In the rows, zero is written as 128.
Known rows, with every step that occurs:
l, a, q, r, b, z, m: [113 121  38 132 105 148 123 147 108 145  99 129  95 163 134 151 116 106
 143 155 101  63 166 186 156 191  77 133 128 142 139 138 118  50 157 127
 105 111 121 147 138 137 111 144]
v, m: [131 136 121 141 135 128 124 145 107 112 144 132 115 137 127 135 150 116
 125 145 132 146 119 135 128 136 114 126 134 141 142 128 136 132 135 154
 118 129 102  99 123  88 128 110]
g, d: [128 127 136 154 143 134 131 120 129 125 122 137 122 136 130 104 139 125
 141 141 139 142 126 137 139 107 123 151 118 130 118 119 123 127 124 152
 130 117 112 108 125 103 111 117]
e, j, m: [121 124 134 172 149 118 127 115 128 119 143 132 126 138 119 118 167 118
 122 123 134 122 122 137 123 131 161 121 103 135 148 114 106 135 129 141
 105 112 110  89 116 107 124  97]
c, m: [114 141 125 141 133 116 133 135 166 128 133 142 110 141 137 116 141 106
 131 130 142 137 121 125 143 137 124 133 137 138 145 116 133 140 137 130
 141 124 102 128 123 108 110 112]
u, m: [151 124  98 153 145 120 127 133 161 114 146 131 132 151 127 117 154 114
 139 116 131 133 122 134 124 149 124 118 113 146 144 137 131 135 141 145
 131 125 105 126 117 102 124 113]
l, a, q, r, b, z: [107 137  61 125 100 147 115 138  89 142 102 134 100 159 133 135 118 110
 156 162 106  77 156 176 167 177  70 134 136 145 131 133 121  47 147 137
 115 111 109 139 134 124  98 147]
z, b: [117 115  96 151 140 131 135 128 114 134 126 135 117 157 110 118 105 104
 122 129 125 125 129 147 130 160 127 130 127 133 158 126 135 123 149 133
 119 113 119 102 126 112 106 140]
h, k, c: [111 161 103 129 128 138 122 124 148 134  74 153  94 151 133 126 151 122
 137 160 127 149 108 120 145 147 115 135 158 136 165 118 130 136  93 143
 129 126 118 100 138 104 105 125]
x, f, q: [127 149 122  97 100 131 105 144 134 119 158 140 115 132 148 111 132 128
 144 188 141 151 105 136 111 145 110 119 137 140 142 150 145 146 119 162
 135 114 110 120 125 119  99 121]
v, m, s: [141 132 113 146 136 122 119 146 108 122 157 141 120 167 123 154 153 112
 128 144 134 153 112 139 120 142 122 129 135 168 145 124 135 147 147 111
 115 124  94  95 119  76 126 108]
b, z, m, c, k: [130  87  70 151 138 136 132 156 160 138 100 170 115 130 129 154 128  86
 112 141 121 126 140 143 129 195 130 141 122 135 184 124 119 128  84 121
 123 102 135 129 132 114 131 100]
s, m, c, k, h, q: [120 165 106 131 123  87 118 142 110 131  38 197 120 142 113 169 162 121
 130 169 133 174 106 119 141 179 145 136 150 128 178 118 129 150 106 134
 135 126 129  97 157  88 118 128]
f, q, a: [126 165  80 107 108 130 135 137 127 124 121 136  89 140 157 118 132 133
 141 183 136 145 108 146 121 145 107 130 134 143 108 138 130 124 134 148
 132 131 108 125 123 120 124 128]
f, q, r, b, z, m, j: [133 125  58 138  78 140 104 164 136 144 146 113 108 160 148 141  95 101
 128 166 108  92 159 176 118 223  83 133 116 133 176 116 126 118 140 126
 109 119 118 141 117 120 113 122]
r, q, a: [128 147  65 142 119 124 144 141 111 125 130 129  83 144 136 110 126 107
 140 167 118 130 113 149 124 148 103 130 126 130 106 125 126 102 151 126
 124 130  89 129 131 121 126 129]
e, j, m, c, k, h, q, a, l: [103 187  60 138 129  88 158 103 116 135  34 189  76 155 139 157 190 125
 145 180 117 157  88 123 122 161 154 127 120 147 127  98  94 134 111 135
 144 107 133  76 170 102 125 114]
e, j, m, z, b: [111 102 107 182 155 108 133 104 112 141 152 134 132 173 100 148 109 102
 110 112 130 121 125 146 107 162 175 128  89 143 171 124 112 145 160 113
 103 101 108  73 116 108 121 115]
q, a: [132 146  81 134 135 121 142 130 123 126 118 139  87 144 139 123 130 115
 133 150 127 135 113 149 133 142 114 131 134 144 104 131 129 120 143 135
 128 128 109 125 123 115 122 122]
f, q, r, b, z, m, u: [148 124  57 145  78 144 103 168 130 146 139 140 108 128 148 164 107 101
 129 164 106  92 163 177 121 228  93 134 127 133 177 136 122 124 122 137
 110 119 121 143 129 131 106 123]
e, d: [123 124 140 161 144 133 123 123 130 116 134 141 122 135 126 102 142 118
 123 133 133 144 118 132 131 122 124 152 124 137 128 120 127 118 123 137
 132 109 117 101 116 101 128 116]
a, q, r, b, z: [119 135  82 138  96 142  97 152 100 136 112 133 111 153 134 134 108  99
 145 160 111  85 160 170 152 184  65 134 137 141 161 135 122  64 139 137
 115 118 111 127 127 120 110 136]
j, m, c: [148 123 112 147 146  98 124 127 123 120 135 163 130 131 113 144 158 111
 127 127 131 142 124 147 123 145 147 137 102 127 157 123 127 140 103 130
 115 117 130  99 117 109 122 105]
x, f, q, r: [131 172 128  94  88 124  91 148 128 123 155 134 106 124 157 121 136 128
 147 198 137 148 114 145 119 154 103 125 138 143 135 149 140 137 125 156
 140 125 109 126 131 124 103 119]
j, m, u: [152 120 113 167 133  99 126 123 121 130 140 152 127 135 116 146 158 111
 127 120 131 136 127 149 124 149 144 133 115 139 155 128 128 154 117 146
 114 118 117 115 121 113  94 107]
b, z, m: [133  93  72 155 139 146 135 144 157 136 132 136 114 142 129 139 122 102
 114 125 112 102 149 157 133 175 108 126 130 136 161 136 119 122 135 133
 108 115 128 130 122 119 127 114]
r, b, z, m: [128  94  62 162 125 146 130 156 137 140 129 131 109 147 127 144 102  90
 118 122 102  80 160 169 133 204  92 124 124 123 176 131 126 112 143 125
 101 108 129 129 125 122 120 122]
g, d, e, j, m, c, k, h: [117 144 167 189 141 114 134  94 148 135  82 181 137 124 107 113 191 132
 138 134 146 159 112 105 135 127 180 175  88 119 124  91  85 147  66 149
 128  87 125  56 155  95 127  84]
s, m, c, k, h: [122 146 123 137 140  93 115 150 117 123  56 190 126 134 107 154 153 118
 120 139 132 171 114 123 134 173 148 146 135 126 169 128 133 145  87 134
 125 114 122  97 149  86 125 119]
m, c, k: [127 117 109 135 137 120 121 139 133 123  97 175 119 131 125 130 139 100
 128 149 140 160 113 124 131 154 143 143 125 137 162 113 132 134  78 129
 138 112 117 117 133 104 120 107]
h, k: [117 138 105 134 130 134 122 128 137 128 101 143  96 140 130 121 142 116
 135 157 130 136 113 134 144 134 115 131 149 141 156 124 130 132 102 142
 127 128 109 106 137 108 110 119]
k, h, q, a, l: [115 195  41 109 121 113 159 106 115 135  52 159  65 170 144 140 150 140
 155 176 105 143  97 138 138 143  93 121 158 151  95 120 122 119 164 148
 146 134 127 106 167 107 111 152]
x, v, m, s: [143 134 137 137 123 125 110 157 113 123 189 124 116 169 128 156 141 113
 128 157 138 153 103 141 109 151 121 128 143 167 142 138 142 151 134 116
 122 115  87  99 121  90 110 104]
g, d, e, j, m: [128 130 173 200 147 131 137  92 144 127 141 138 136 133 105  97 177 134
 135 120 142 122 130 130 137  93 160 163  89 124  99 100  90 136 119 155
 109 100 112  77 122 107 126  93]
x, v: [130 128 135 132 127 135 115 139 135 122 163 123 113 145 131 117 122 119
 130 147 135 136 111 142 125 142 120 130 141 138 136 138 138 132 120 146
 130 118 104 121 124 122  99 116]
f, q, r, b: [124 166 105 117  85 134  97 152 106 125 128 128 106 136 150 125 118 121
 147 174 127 117 137 157 133 176  91 131 129 129 149 128 134 114 135 142
 125 131 108 123 132 123 114 133]
x, f, q, r, b, z, m, p: [136 127  68 114  72 127  93 170 137 141 173 126 103 153 154 145 101  95
 135 185 109 101 154 178 111 231  82 121 123 107 173 146 130 143 154 133
 118 109 123 136 130 129  84 117]
e, d, g: [121 124 156 172 145 137 118 109 141 118 125 147 139 136 118  98 147 123
 128 128 131 146 126 124 144 110 114 178 104 134  90 110 117 118 115 142
 127 101 124  99 113 104 138 113]
q, r: [134 147 119 135 128 125 108 134 123 125 125 134 108 135 133 127 137 115
 134 144 127 131 130 149 144 144 115 136 134 142 132 124 127 119 136 136
 128 135 109 124 127 115 118 118]
l, a, q, r, b, z, m, v: [133 110  30 133 113 142 118 159  99 149 119 110  99 180 127 148 118 101
 142 159 102  70 162 188 152 198  89 138 132 137 143 132 117  55 143  88
 103 108 124 141 137 137  74 142]

Rows:
[113 153  89 107 120 133 117 119 100 126  99 138 102 159 131 123 147 133
 156 165 129 118 127 158 159 123 106 138 139 156 103 131 126  66 144 142
 127 128 103 135 133 121 105 144] => l, a, q, r
[136 132 118 143 139 109 128 146 157 131 151 121 114 159 131 114 143 100
 129 134 143 143 118 127 137 144 137 138 140 132 148 109 131 145 123  89
 139 121 106 123 123 109  74 109] => c, m, v
[142 103  72 162 152 112 134 124 144 138 156 134 137 187 106 147  97  97
 127 105 127 131 126 144 106 182 138 124 100 154 165 148 137 144 172 115
 127 115 104 110 117 102 120 131] => u, m, z, b
[118 173  84 143  91  96 101 166  93 151  37 190 108 136 125 192 135  97
 133 176 106 130 144 144 158 242 102 139 150 119 199 121 118 123 115 122
 126 118 133 108 163  97 114 128] => s, m, c, k, h, q, r, b, z
[121 164  62 134  96 102 112 149 116 145  41 175  92 146 140 183 138 101
 136 179 118 134 125 141 141 225 120 137 136 124 187 108 124 128 120 110
 140 128 143 111 174 118 118 123] => z, m, c, k, h, q, r, b
[119 187 102 135  97  80  99 158  84 138  33 189 107 141 120 185 145 108
 136 177 120 150 127 137 150 217 122 141 146 119 184 116 129 132 119 120
 134 129 129 103 165  97 115 135] => s, m, c, k, h, q, r, b
[142  89  66 159 140 141 130 146 156 144 145 143 119 171 123 159 125  97
 116 125 114 107 144 162 125 181 117 128 131 164 165 130 117 136 147  90
 104 110 118 125 118 106 124 112] => b, z, m, s
[150 125 111 155 130 120 119 145 104 119 154 150 120 129 123 150 150 110
 126 142 131 153 119 137 118 146 129 132 136 148 147 127 138 147 117 158
 117 127  96 106 121  86 109 107] => v, m, u
[130 125 127 143 142  99 115 158 118 118  85 183 127 131 106 151 145 104
 116 140 136 161 124 133 131 161 149 147 129 129 166 127 136 141  89 129
 122 114 116 116 126  94 128 114] => s, m, c, k
[151  86  62 151 145 138 129 148 155 131 137 163 123 130 122 153 121  95
 114 129 111 112 147 158 124 181 125 136 118 131 168 128 120 123 102 120
 110 112 137 121 117 114 136 108] => b, z, m, c
[142 127 114 157 140 100 126 125 126 134 144 143 125 172 116 150 161 111
 130 123 136 137 121 151 124 145 138 129 113 160 153 126 125 153 146 100
 110 115 111 104 119 103 109 109] => j, m, s
[118 170 110 132 127 116 126 141 175 145  96 135  92 166 138 124 160 107
 137 159 138 157 104 106 146 158 132 144 165 130 173 102 128 154  87  91
 146 121 115 105 138 105  63 115] => h, k, c, m, v
[ 99 167  99 130 114 116 131 119 126 140  46 159 103 152 140 137 156 124
 142 174 139 160  99 108 151 166 121 125 160 142 166 112 123 142 129 146
 148 128 122 108 167 102 100 126] => c, k, h, q
[124 147  47 150  92 119 116 164 118 167  62 126  90 167 145 172 130  90
 131 178 107 110 143 147 152 252  98 129 156 126 198 112 110 123 134  86
 130 117 143 120 178 124  72 123] => c, k, h, q, r, b, z, m, v
[128 130 117 136 133 117 121 156 111 114 112 168 116 126 128 151 156 101
 124 160 141 171 110 120 124 156 135 140 126 139 165 118 137 138  83 142
 133 116 109  98 133  83 133  96] => v, m, c, k
[109 130  84 112 133 138 133 114 106 122 103 143 112 166 122 110 144 134
 153 156 133 121 118 150 151 114 112 132 137 152 110 131 130  74 138 146
 121 121 103 128 130 116 101 146] => l, a, q
[128 128  49 147  94 121 115 165 124 152  76 169  95 137 143 186 122  75
 127 178 109 104 153 158 145 239 101 136 133 127 199 111 115 114 117 107
 129 116 140 136 148 125 120 114] => h, q, r, b, z, m, c, k
[122 113 123 172 155 109 122 105 128 129 155 139 132 157 115 145 138 114
 118 117 136 129 120 139 113 137 169 126  96 149 151 123 108 150 142 121
 105 113  99  89 114 103 130  96] => e, j, m, z
[134 131 118 156 125 109 128 134 162 132 141 160 115 134 132 131 141 100
 131 128 141 144 120 129 134 148 140 137 139 144 149 112 134 156 118 134
 141 122  98 134 121 105  91 109] => c, m, u
[153  97  80 159 138 124 127 137 144 128 136 152 117 139 121 147 133 107
 118 124 124 128 131 155 117 159 141 133 129 142 152 127 131 146 122 134
 113 122 117 133 124 117 108 115] => z, m, u
[115 127  39 146 102 123 131 150 130 154  51 180 103 146 135 177 124  91
 127 167 109 118 135 138 139 241 109 127 140 120 209 114 117 126 108 118
 129 108 148 110 166 113 114 123] => r, b, z, m, c, k, h, q
[138  84  65 160 132 137 130 141 159 140 148 124 120 166 123 130 110  98
 113 125 113 108 144 160 122 181 114 131 120 144 166 113 125 133 136 126
 105 113 120 138 109 106 113 112] => b, z, m, j
[107 148  48 152  78 116 117 148 129 166  59 137  91 176 145 167 115  91
 130 173 107 110 140 148 147 252  91 129 141 138 198  97 117 127 148 118
 129 118 130 131 164 110  94 124] => c, k, h, q, r, b, z, m, j
[162 118  91 157 145 113 122 135 160 123 160 141 136 181 121 136 157 108
 142 116 134 139 115 139 116 154 133 120 114 174 147 133 129 150 152 101
 127 121  96 122 114  90 122 112] => u, m, s
[ 99 168 109 128 126 115 126 118 182 150  89 163  92 172 138 153 130 107
 134 149 139 157 105 106 142 158 126 144 155 149 172 118 132 163 112 111
 149 125 101 109 136 100 105 115] => h, k, c, m, z
[144 120 138 180 149 122 123 103 144 117 154 168 140 127  93 120 170 118
 126 117 133 126 124 134 123 126 174 150  94 126 128  97 100 140  93 131
 103 106 119  77 113 107 139  92] => d, e, j, m, c
[ 98 180 118 130 121 123 131 130 184 141  77 158  88 151 145 126 159 112
 138 156 137 151 108 106 153 151 118 139 161 135 168 108 130 148 100 131
 148 123 111 109 138 103  99 116] => h, k, c, m
[113 166  69 136  85 118 108 146 107 156  50 180 100 135 145 172 129  92
 144 184 110 128 134 137 158 236  95 135 147 127 193 108 114 115 104 123
 142 117 136 109 169 107 105 123] => m, c, k, h, q, r, b, z
[153 121 114 155 148  99 125 134 115 129 151 114 127 158 115 129 160 111
 126 127 135 138 124 147 127 146 144 133 117 127 153 124 126 143 122 102
 111 117 125 104 124 116  77 109] => j, m, v
[135 121 112 153 146  97 125 113 124 135 142 141 127 163 115 158 130 113
 124 117 134 138 125 147 122 147 138 133 106 145 153 140 128 153 147 122
 114 122 110 107 121 111 119 108] => j, m, z
[118 111  31 136  99 138 117 143 109 148 115 121 100 189 128 142 105 102
 141 154 102  70 160 188 145 198  82 137 120 149 143 116 123  60 157 120
 102 109 113 152 123 123  96 143] => l, a, q, r, b, z, m, j
[129 156 116 149 122 112 127 129 172 138 114 171 113 146 134 135 150 106
 133 129 136 155 115 115 135 161 139 142 147 140 158 106 133 159 109 133
 143 120 106 128 122 102  86 114] => k, c, m, u
[131 124 120 148 139  93 127 134 128 128  99 170 123 130 121 146 165 100
 126 138 142 157 119 131 128 159 151 142 105 131 173 118 128 144  84 130
 128 107 127 107 133 110 117  97] => j, m, c, k
[144 103  83 151 145 124 126 139 147 132 139 142 116 177 119 151 137 108
 120 127 128 127 126 156 117 154 136 131 127 163 152 124 128 146 152  88
 110 121 112 121 122 107 125 118] => z, m, s
[121 115  93 150 143 118 130 135  93 135 154 135 120 173 108 165  94 100
 115 133 127 143 124 145 111 168 129 133 121 149 165 140 143 143 165 125
 115 118 101  84 122  88 124 129] => v, m, z, b
[102 168 111 135 113 113 126 126 186 145  94 147  93 176 138 116 146 107
 137 154 137 157 101 107 139 157 124 144 152 143 173  86 134 157 100 123
 146 121 103 116 125  91  86 113] => h, k, c, m, j
[117 149   9 141  97 112 149 153 125 160  39 180  74 150 149 186 124  89
 130 184 104 118 126 147 136 248 102 130 139 126 173 120 115 120 121 112
 133 107 148 117 167 119 121 122] => r, b, z, m, c, k, h, q, a
[153 121 121 148 153 104 114 159 106 120 136 128 131 159  99 134 141 115
 119 128 128 144 129 149 130 148 141 138 140 125 148 132 133 140 127 100
 104 124 112 113 116 100  87 125] => s, m, v
